Each row was made from one path, in order. Every step used is in the known rows, and no mark comes twice. Write each row's path.
Known rows:
liru-davu-razak-zezi-vilev-dapov: [-32 -15 -44  18 -44  13  26   3   6  12   7  23 -57  -5  -7 -35   3 -13
   8   2 -14  38]
soku-vilev: [  3  -8 -11  32 -29   0  -5 -15 -34   5  -9  23 -34 -10   8 -27  25 -29
   7   2  14 -14]
dapov-razak-boki: [  0 -11 -16  24 -27   5 -29   8 -41  16 -12  27 -43 -10  25 -26  21 -20
   1  -2  -8  14]
dapov-razak: [  2 -10 -12  37  -6  17 -10   0 -38  24 -19  -5 -52   9  11 -18  10 -31
   8  -2  -7  -5]
boki-razak: [ -1 -11  -1  15 -20  13 -16  -4 -32  -2 -23  31 -43  16 -12 -10   4 -16
 -10  -2 -11  -7]
boki-vilev: [  5 -26 -13  11 -35  -7 -13 -17 -34   0 -18  32 -44   5  10 -33  15 -19
  -5  -2  12 -11]
zezi-vilev-davu-razak: [-19 -27 -17  31 -15  -4   3 -13 -24   4   1  12 -60 -12 -14 -25   7 -47
   8  -1 -22  17]
liru-davu-razak-zezi-vilev: [-28 -11 -18  26 -27   8  16  -6 -10  27   6   9 -45 -11 -12 -26   3 -26
  17  11 -30  27]
dapov-razak-boki-vilev-zezi: [-13 -24 -20  32 -37  -1 -26   6 -41  -2  -7  55 -49   1  37 -47  40 -14
  -7  -2  -2  14]
liru-davu-razak: [ -3 -30 -20  16 -15 -13  -5  15 -19   2 -12   1 -65   7 -22 -16   2 -18
  11   3 -11  29]
zezi-vilev: [  0 -12 -17  36 -29  11   6 -33 -21  27  -6  17 -35 -16  -6 -22  -5 -46
   0  -1 -19   3]
razak-zezi-vilev: [-21  -3 -13  32 -32  30  14 -26 -13  35   2  12 -22 -10   4 -31   0 -27
  -2   0 -25   7]
zezi-vilev-boki-razak: [-17  -6   3  16 -32  -5   0 -27 -40  -2  -9  66 -50 -15 -11 -17  19 -29
   3   3 -16   8]
liru-davu-razak-zezi: [-25 -20 -15  12 -20  11   4  18 -11  12  -4  -4 -47  14 -10 -27   6   2
   8   3 -17  32]
soku-razak-zezi: [-12   4  -2  19 -18  45  -1   7 -20  17   5   3 -31   8  12 -22  13  -4
  -3   1  -9   3]
soku-liru-davu-razak: [-10 -37 -20   8 -15 -21   2  13 -15   3   0  -1 -73   7  -8 -11  19  -9
  18  19 -16  24]
vilev-dapov: [ -1 -24 -41  15 -40  21   3  -2  -5  -2 -14  19 -49   9   4 -32  -3  -7
 -20 -16  10  16]
vilev-boki-razak: [-12 -14   6   6 -26  -2 -11  -9 -41 -15 -18  55 -52   4  -9 -16  20  -9
  -7  -5  -4   9]
vilev-boki: [ -5 -25  -7  13 -28  -1  -2 -18 -34  -1 -12  32 -48  -5   1 -29  15 -11
  -9 -11   5  21]
davu-razak-zezi-vilev: [-29  -8  -9  27 -28  11   4 -22 -13  21   4   7 -29 -13   2 -25   2 -31
  -1   5 -23  20]

Write each row's path:
[-15 -33 -19  10 -31 -11 -29  12 -30 -13  -3  34 -52 -12   5 -33  19 -16
  -8  -8 -11  35] => vilev-davu-razak-boki
[-34  -5 -16  44 -10  40  24  -7 -28  39   6   9 -50  -4   6 -40  18 -36
  24  -1 -36  -3] => dapov-razak-zezi-vilev-davu
[-25  -8 -40  23 -49  35  22 -16   3  19   4  25 -36  -6   9 -40  -2 -14
 -10  -8  -9  19] => razak-zezi-vilev-dapov
[-33   0  -4  31 -26  14  16 -25 -36  28   5  31 -43 -19  15 -34  26 -27
  15   2 -16  17] => dapov-razak-zezi-vilev-boki
[-28   5  -2  26 -31  28   7 -21 -20  24  -3  33 -27  -4  -4 -22   5 -25
   0   6 -31  -1] => boki-razak-zezi-vilev
[ -8  -6 -38  41 -27  20  11 -11 -20  24  -7  17 -60  -8  14 -27   8 -42
  11  -1  -6   5] => zezi-vilev-dapov-razak
[-23 -45 -26   8 -44 -31 -15  17 -24 -16   9  59 -67   0  25 -41  51   5
   2  16 -10  36] => soku-liru-davu-razak-boki-vilev-zezi
[ -8 -33 -18  29 -33   7  -9  -9 -26  -4 -11  38 -44  15  16 -42  22 -12
 -19  -8   1   5] => boki-vilev-zezi
[ -6 -16 -43  27 -47  18  15 -22  -3  12  -3  30 -48 -12   1 -31  -5 -31
 -10  -9  -2  14] => zezi-vilev-dapov
[-37 -25 -10  15 -14  23   0   9 -18   4  -1  -1 -44  14   0 -35  11  -5
  -4  -7 -17  22] => vilev-davu-razak-zezi
[-33  -5   9   3 -29  20  -2  -4 -31  -2  -9  45 -35  11   2 -27  22  11
 -10  -5 -11  14] => vilev-boki-razak-zezi
[ -5 -13 -38  19 -41   9 -21  14 -27   5  -9  38 -53  -8  29 -35  20 -11
  -5  -8   3  24] => vilev-dapov-razak-boki
[-36 -14 -11  15 -32  -8  22 -12 -22  13   9  36 -54 -20 -10 -33  20 -17
  18   7 -19  44] => liru-davu-razak-zezi-vilev-boki
[-25   5   0  21 -30  21  17 -23 -28  16  16  41 -41 -25   9 -29  25 -23
   8   5 -13  20] => soku-razak-zezi-vilev-boki
[-38 -27  -9   7 -24   7  -4   5 -25  -5   0  17 -49  12   8 -43  25  -4
   2  -3  -6  11] => boki-vilev-davu-razak-zezi
[-20 -26 -21  20 -36 -14 -19  -3 -28  -2   5  42 -51 -29   3 -33  18 -35
   1  -2 -21  34] => zezi-vilev-davu-razak-boki
[ -1 -16 -15  12 -39 -15 -32  -1 -51   3 -14  52 -49 -11  34 -38  37 -19
   7   3   9  -3] => dapov-razak-boki-vilev
[ -1 -14 -37  -4 -61  -1 -20   8 -22 -23   2  71 -57 -13  29 -40  32  -2
  -8  -3  26  14] => soku-razak-boki-vilev-dapov
[-27   0 -12  33 -15  46  23  -6 -21  26  18  19 -48 -10  -1 -35  17 -32
  18   2 -32  -1] => soku-razak-zezi-vilev-davu
[ -4 -27 -43  -4 -68  -8 -18  -1 -19 -19  -9  68 -50  -9  26 -49  23   2
 -18 -10  24  18] => razak-boki-vilev-dapov
